Known rows, with every way that one mark hangs from another:
J_563[J_507[J_793 J_964]]: [-3.381  1.612  3.361 -1.370  1.756 -0.691 -0.671  1.354  0.007 -0.760
  1.291  2.144 -0.267 -1.525  2.003 -0.646  0.639  2.862 -0.716 -0.647
  0.347  3.791  4.924  1.779 -0.655 -0.184]
J_218[J_375[J_263]]: [ 1.628 -0.030  4.075 -0.431  1.208 -1.136 -0.732  1.624  0.606 -1.676
  1.107  4.507  0.059 -0.031  1.088 -0.225 -0.544  0.661  1.058 -0.995
  1.070  0.971  3.484  1.481 -0.771 -2.995]
J_110[J_375[J_218 J_306] J_507[J_793 J_964]]: [-4.119 -0.180  4.022 -0.467  1.455 -0.815 -1.425  1.537 -0.472 -2.916
  0.356  0.690  0.323 -1.604  1.760  0.606  0.205  3.313 -1.535 -0.282
 -0.557  1.828  3.851  0.235  1.118  2.581]
J_138[J_306]: [ 2.196  1.290  3.178  0.122 -0.029  0.275 -0.466  2.328  0.306 -2.018
  1.456  3.277 -1.394 -1.365  0.714  0.762  0.198 -0.377  0.307 -0.142
 -0.287  3.386  3.048 -0.523 -1.367 -2.164]
J_563[J_507]: [ 0.507 -1.054  4.167 -1.236  1.491  0.312  0.197  1.660  0.311 -1.047
  0.992  2.855 -0.712 -0.106  1.148 -0.043  1.307  1.591  0.177 -0.411
  0.684  3.524  4.911  1.258 -1.171 -1.430]
J_563[J_507[J_218 J_793[J_375] J_964]]: [-4.479  0.886  3.711 -0.357  2.084 -1.268 -1.274  1.810  0.919 -0.075
  0.987  2.013 -1.081 -1.523  3.846 -0.959  0.947  4.193 -1.741 -0.005
 -1.804  2.472  4.740  1.296 -0.317  1.171]
J_563[J_507[J_793]]: [-1.437  0.482  3.959 -1.348  1.322  0.182  0.537  1.421  0.340 -0.562
  1.607  2.311 -1.039 -1.045  2.216 -0.326  0.900  1.952 -0.080 -1.166
  0.451  4.102  4.075  1.412 -0.431 -1.222]
J_66[J_138[J_306]]: [ 0.795 -0.001  2.968 -0.851 -0.687 -0.888 -0.033  2.144  0.198 -2.034
  1.381  3.495 -1.673 -1.746  0.484  1.037  0.276 -0.652  0.023  0.040
 -0.368  2.642  3.664 -0.833 -1.096 -1.292]
J_375[J_218 J_263]: [ 2.044 -1.109  4.284 -0.973  1.428 -1.202 -0.720  0.865 -0.164 -1.086
  1.067  3.004 -0.181 -0.280  1.415  0.120 -1.331  1.325 -0.224 -1.578
  1.245  3.312  3.348  1.347 -0.492 -0.844]
J_375[J_218]: [ 1.647 -1.319  4.063 -1.072  0.750 -0.268 -0.560  1.528 -0.735 -1.162
  0.972  1.718 -0.503 -0.551  1.650 -0.115 -0.390  1.052 -0.264 -1.099
  0.047  3.779  3.284  0.309 -0.929 -1.488]
J_507[J_218[J_375[J_263 J_306]] J_793 J_964]: [-2.388  1.147  2.892  1.535  1.210 -2.424 -2.054  0.821 -0.116 -2.752
  0.878  3.412 -0.943 -1.800  2.043 -0.435 -2.477  4.327 -1.337 -1.453
 -1.337  0.960  3.297  1.418  1.022 -0.032]
J_110[J_375[J_306] J_507[J_218 J_793]]: [-2.947 -1.722  3.838  0.871  0.741  0.058 -0.184  2.069  0.147 -1.896
  0.710  2.028 -1.441 -1.731  2.579  0.614  1.273  2.547 -1.212  0.082
 -1.254  2.638  2.919 -0.307  1.609  2.255]
J_964[J_507]: [ 0.629 -0.460  4.353 -0.921  0.867  0.078 -0.019  2.271 -0.778 -0.803
  1.294  2.804 -0.973  0.327  0.522  0.850  0.371  0.813  1.981 -0.430
  0.534  3.170  3.812  1.066 -0.386 -1.770]
J_563[J_507[J_218 J_793 J_964]]: [-3.867  0.846  3.250 -0.085  1.342 -1.328 -0.839  1.376  0.146 -0.795
  1.033  1.948 -1.102 -2.040  2.675 -1.015  0.171  4.376 -1.748 -0.615
 -1.413  3.954  4.783  1.639 -0.741  0.661]
J_110[J_507]: [-0.127 -1.724  4.678 -1.069  0.994  0.892  0.298  2.308 -0.183 -0.509
  0.769  3.042 -0.829 -0.629  0.937  0.243  1.432  0.092  0.542 -0.336
  0.830  3.135  3.721  0.283 -0.393 -0.665]
J_507[J_218[J_375[J_306]] J_964]: [-0.768 -0.440  2.951  1.372  0.699 -1.321 -2.072  1.700 -0.886 -3.289
  0.208  2.749 -1.083 -1.183  1.099 -0.508 -1.239  3.765 -1.052 -0.279
 -2.355  0.828  3.847  0.324 -0.186 -1.063]
J_563[J_507[J_793[J_375[J_218]] J_964]]: [-3.784  0.923  4.317 -1.382  2.390 -1.422 -1.204  1.349  0.692 -0.921
  0.901  0.770 -0.084 -0.990  3.389 -0.583  0.114  4.133 -1.523 -0.768
 -0.841  2.136  4.806  1.463 -0.416  0.584]
J_138[J_66]: [ 2.746 -1.215  4.264 -1.109  0.243  0.673 -0.056  2.178  0.429 -0.972
  1.874  3.256 -0.701 -0.987  1.487  0.004  0.900 -0.339  0.065 -0.071
  0.607  4.404  2.725 -0.052 -0.874 -1.171]
J_263[J_375]: [ 0.646 -0.691  3.645 -1.492  1.675  0.357 -0.547  1.959  0.541 -0.246
  2.036  2.523 -0.008 -0.320  1.639 -0.116  1.603 -0.424  0.389 -0.100
  0.379  3.780  3.088 -0.080 -0.683 -3.304]
J_110[J_375[J_263 J_306]]: [ 1.429 -0.723  3.356 -0.335  1.858 -0.405 -1.340  1.056 -0.033 -2.228
  1.072  4.071  0.081 -0.139  1.034  1.279  0.433  0.392  0.335  0.235
  1.708  2.113  3.529  0.424  0.824  0.758]
J_964[J_507[J_218 J_793[J_375]]]: [-2.550 -0.010  4.527  0.066  1.204 -0.690 -0.249  2.497  0.307  0.287
  1.321  2.033 -2.058 -0.455  3.563  0.326  0.426  2.561  0.489 -0.293
 -1.613  2.501  2.942  0.694  0.757 -0.036]
J_507[J_793[J_375[J_218 J_263]] J_964]: [-2.504  1.656  3.919 -1.151  2.507 -2.018 -2.027  1.018  0.272 -0.281
  1.270  2.202  0.330 -1.203  3.416 -0.156 -1.147  2.441 -1.131 -1.210
  0.550  1.976  3.417  1.201  0.360  1.100]
J_507[J_218 J_793[J_375]]: [-1.640 -0.071  3.617 -0.129  1.058 -0.114 -0.528  1.991  0.324  0.840
  1.419  2.518 -1.881 -1.526  4.234 -0.439  0.723  1.274 -0.795 -0.302
 -1.355  3.065  2.435 -0.310  0.317 -0.027]
J_263[J_375[J_218 J_306]]: [ 1.116 -2.250  3.594 -0.662  1.907 -0.179 -0.982  1.041 -0.313 -2.421
  1.513  1.083 -0.478 -0.223  1.627  0.717 -0.654  1.981 -0.868 -0.958
 -0.761  3.158  2.804 -0.327  0.503 -2.478]

Rows:
[-4.300  0.498  4.406 -1.100  1.181 -1.209 -1.089  2.208  0.082 -1.667
  0.542  0.767  0.821 -1.763  2.189 -0.192  1.217  2.414 -0.979 -0.185
 -0.089  2.454  4.034  0.645 -0.122  1.940] : J_110[J_375[J_218] J_507[J_793 J_964]]
[-2.518  0.737  3.453 -0.594  2.144 -0.658 -2.229  1.054 -1.062 -1.483
  0.974  0.932 -0.523 -1.278  3.198  0.353 -1.293  2.983 -1.655 -0.928
 -1.114  1.871  3.217 -0.166  1.232  1.095] : J_507[J_793[J_375[J_218 J_306]] J_964]
[-1.872 -0.008  4.985 -1.145  1.512 -0.806 -0.219  2.181 -0.062 -0.400
  1.431  0.913 -0.925  0.125  3.157  0.789 -0.443  2.447  0.768 -1.183
 -0.582  2.140  2.923  0.858  0.713 -0.626] : J_964[J_507[J_793[J_375[J_218]]]]
[ 1.155 -0.831  3.943  0.891  0.676 -1.884 -0.804  1.744  0.908 -1.754
  0.785  4.228 -0.779 -0.504  1.664 -0.762 -0.942  2.169  0.031 -0.903
 -0.544  1.256  3.223  1.475 -0.713 -2.162] : J_507[J_218[J_375[J_263]]]
[-1.885  0.084  3.997  0.133  0.432 -0.751  0.182  2.007 -0.573 -0.386
  1.444  2.087 -2.077 -0.946  2.394  0.170 -0.358  2.606  0.667 -1.017
 -1.375  4.101  2.881  1.140  0.511 -0.523] : J_964[J_507[J_218 J_793]]
[-1.200 -2.316  4.455  0.208  0.519 -0.107 -0.265  2.919  0.747 -1.210
  0.376  2.625 -0.640 -1.139  1.886 -0.167  2.576  1.347 -0.482  0.924
 -0.667  2.586  3.810  0.009 -0.473  1.163] : J_110[J_375 J_507[J_218]]
[-2.065  0.261  4.238  0.884  0.085 -1.601  0.092  2.562  0.320 -1.837
  1.161  2.150 -1.751 -0.612  2.315 -0.392 -0.838  3.533  0.867 -1.183
 -2.097  1.587  2.912  1.454 -0.086 -2.483] : J_964[J_507[J_218[J_375] J_793]]
[-4.103  1.152  4.592 -1.096  2.661 -0.866 -1.210  1.724  0.839  0.543
  1.003  3.511  0.046 -1.042  2.822  0.289  0.605  1.408 -0.406 -0.426
  1.212  1.315  3.939  1.141  1.041  1.969] : J_110[J_507[J_793[J_375[J_263]] J_964]]
[-0.978  0.201  3.373  0.697  0.527 -1.714 -1.796  2.363 -0.158 -2.117
  0.398  2.906 -0.445 -1.381  1.554 -1.470 -0.232  2.877 -0.725  0.005
 -2.019  1.323  3.977  0.805 -1.537 -1.781] : J_507[J_218[J_375] J_964]
[ 2.322 -1.817  3.848 -0.276  1.630 -0.919 -1.124  0.191 -0.838 -2.370
  0.943  2.714 -0.693 -0.179  1.110  1.044 -2.290  2.187 -0.562 -1.804
  0.836  2.808  3.076  0.897  0.922 -0.006] : J_375[J_218 J_263 J_306]
[-4.422  0.939  4.266 -1.205  2.031  0.232 -0.917  2.369  0.292  0.438
  0.844  2.317 -0.330 -1.341  2.857 -0.073  1.504  1.233 -0.465  0.111
  0.138  1.722  3.935  0.191  0.448  1.278] : J_110[J_507[J_793[J_375] J_964]]
[-3.158  1.526  3.535 -0.028  2.090 -2.033 -2.105  1.368  0.585  0.565
  1.266  3.361 -0.706 -1.590  3.850 -0.567 -0.470  2.421 -1.467 -0.240
 -0.496  2.397  3.438  1.085  0.554  1.644] : J_507[J_218 J_793[J_375[J_263]] J_964]
[-3.996  1.150  3.513  0.581  1.046 -2.078 -0.889  1.851  0.916 -2.233
  0.673  2.046 -0.769 -1.676  2.460 -1.710 -0.162  5.147 -1.432 -0.818
 -2.238  1.571  4.921  2.013 -1.008 -1.304] : J_563[J_507[J_218[J_375] J_793 J_964]]
[-1.294 -0.496  4.537 -0.278  2.328 -1.472 -0.764  0.880  0.007 -1.650
  1.466  1.795 -1.235  0.742  2.769  1.861 -2.426  3.790  0.427 -1.810
  0.143  1.093  2.853  1.409  2.479  0.928] : J_964[J_507[J_793[J_375[J_218 J_263 J_306]]]]
[ 1.912 -0.684  3.657  0.397  1.400 -0.710 -1.030  0.986  0.048 -2.915
  0.986  4.368 -0.527  0.169  0.610  0.577 -1.494  1.572  0.648 -1.255
  0.711  0.467  3.310  1.050  0.532 -2.072] : J_218[J_375[J_263 J_306]]
[-1.782 -0.360  3.779  1.539  0.366 -1.245 -0.184  1.899 -0.497 -2.987
  0.973  2.177 -2.234 -0.600  1.845  0.488 -1.826  4.470  0.554 -1.345
 -2.457  1.185  2.655  1.105  1.227 -1.650] : J_964[J_507[J_218[J_375[J_306]] J_793]]
[-2.182  0.849  3.611 -0.496  2.801 -1.727 -2.324  0.379 -0.424 -1.351
  1.188  2.198 -0.237 -0.875  2.994  0.798 -2.159  3.254 -1.444 -1.326
  0.047  1.433  3.247  0.945  1.796  1.851] : J_507[J_793[J_375[J_218 J_263 J_306]] J_964]
[-0.905  0.035  4.173 -1.222  1.443 -0.365 -0.531  1.647  0.011 -0.033
  1.395  1.267 -0.720 -1.061  3.845 -0.089 -0.041  1.291 -0.598 -1.054
 -0.365  2.792  2.584 -0.024  0.105 -0.770] : J_507[J_793[J_375[J_218]]]
[-0.676  0.603  3.517  0.717  1.079 -2.563 -2.118  1.716  0.453 -1.939
  0.469  4.024 -0.053 -1.012  1.477 -1.135 -1.083  3.065 -0.523 -0.441
 -0.849  0.889  4.101  1.768 -1.128 -1.148] : J_507[J_218[J_375[J_263]] J_964]
[-2.177  0.091  4.578  0.195  1.759 -1.613 -0.507  1.786  0.897  0.254
  1.380  3.196 -1.651 -0.054  3.416  0.697 -0.665  2.753  0.723 -0.713
 -0.421  1.991  2.883  1.616  1.398  0.581] : J_964[J_507[J_218 J_793[J_375[J_263]]]]
[-3.659  1.249  3.713  0.663  1.726 -3.070 -1.167  1.240  1.535 -2.160
  0.818  3.260 -0.377 -1.304  2.301 -1.468 -1.140  5.408 -1.302 -1.380
 -1.062  1.105  4.898  3.005 -0.557 -0.641] : J_563[J_507[J_218[J_375[J_263]] J_793 J_964]]
[ 1.689 -1.892  4.262 -0.305  2.469 -0.816 -1.508  0.545 -0.075 -1.603
  0.822  2.883 -0.483  0.428  2.212  1.230 -1.746  2.103 -0.675 -1.173
  0.372  1.188  3.003  0.373  1.220  0.413] : J_793[J_375[J_218 J_263 J_306]]
[-2.674 -1.120  4.444  0.787  0.208 -0.703  0.285  2.434  0.810 -1.490
  0.687  2.463 -1.649 -1.672  2.546 -0.956  0.277  2.650 -0.493 -1.129
 -1.723  1.505  2.948  0.731 -0.076 -1.471] : J_110[J_507[J_218[J_375] J_793]]
[-0.062 -2.016  4.297 -0.050  1.805  0.103 -0.645  1.447  0.558 -2.287
  0.504  3.798  0.070  0.011  0.661  1.581  1.067  0.886  0.267  0.228
  1.688  1.328  3.950  0.569  1.367  1.900] : J_110[J_375[J_263 J_306] J_507]
[-1.562 -0.796  3.776  1.549  1.539 -1.955 -0.130  0.525  1.265 -3.181
  0.994  3.350 -1.654 -0.644  2.279 -0.105 -1.873  5.507 -1.036 -1.923
 -1.182  0.979  3.914  2.238  0.929 -0.762] : J_563[J_507[J_218[J_375[J_263 J_306]] J_793]]
[-1.411  0.359  4.276 -0.268  2.545 -0.578 -0.564  1.172  0.035 -0.867
  1.593  3.232 -1.325  0.651  2.407  2.095 -1.178  2.180  1.296 -1.055
  0.814  1.212  2.900  1.383  2.657  0.632] : J_964[J_507[J_793[J_375[J_263 J_306]]]]
[-4.225  0.503  3.604 -0.406  1.507  0.016 -1.189  1.942 -0.414 -2.097
  0.661  2.034  0.055 -1.770  1.576  0.703  1.283  1.771 -0.704  0.504
  0.190  2.021  4.099  0.024  1.384  2.408] : J_110[J_375[J_306] J_507[J_793 J_964]]
[-2.371 -1.738  4.023  1.683  0.422 -0.394  0.092  1.854  0.132 -2.710
  0.541  2.442 -2.142 -1.529  2.152  0.005 -0.763  3.706 -0.888 -1.343
 -2.198  0.979  2.752  0.098  1.266 -0.652] : J_110[J_507[J_218[J_375[J_306]] J_793]]
[-0.679 -2.313  4.672  0.866  0.162 -0.561  0.052  2.789  0.713 -1.874
  0.163  3.005 -1.324 -0.941  1.423 -0.804  0.639  2.589 -0.159 -0.368
 -1.630  0.960  3.671  0.529 -0.897 -1.688] : J_110[J_507[J_218[J_375]]]
[-0.806 -2.159  4.677  0.378  1.153 -1.155 -0.616  2.161  1.366 -1.166
  0.421  3.792 -0.260 -0.638  1.890  0.200  1.557  1.503 -0.339  0.416
  0.430  2.060  3.908  0.928  0.004  1.829] : J_110[J_375[J_263] J_507[J_218]]
[-1.871 -0.538  3.613 -0.052  1.476 -1.070 -1.199  1.648 -0.024 -1.257
  0.499  2.491 -0.805 -1.128  1.534 -0.997  0.665  4.121 -1.364  0.095
 -1.343  3.417  5.551  1.612 -1.469  0.400] : J_563[J_507[J_218 J_964]]
[-3.310  0.720  2.845  0.557  1.758 -0.446 -2.167  1.399 -0.707 -0.731
  1.045  2.236 -1.635 -1.826  3.620  0.038 -0.411  3.229 -1.972 -0.150
 -2.109  2.328  3.164 -0.401  1.429  1.725] : J_507[J_218 J_793[J_375[J_306]] J_964]
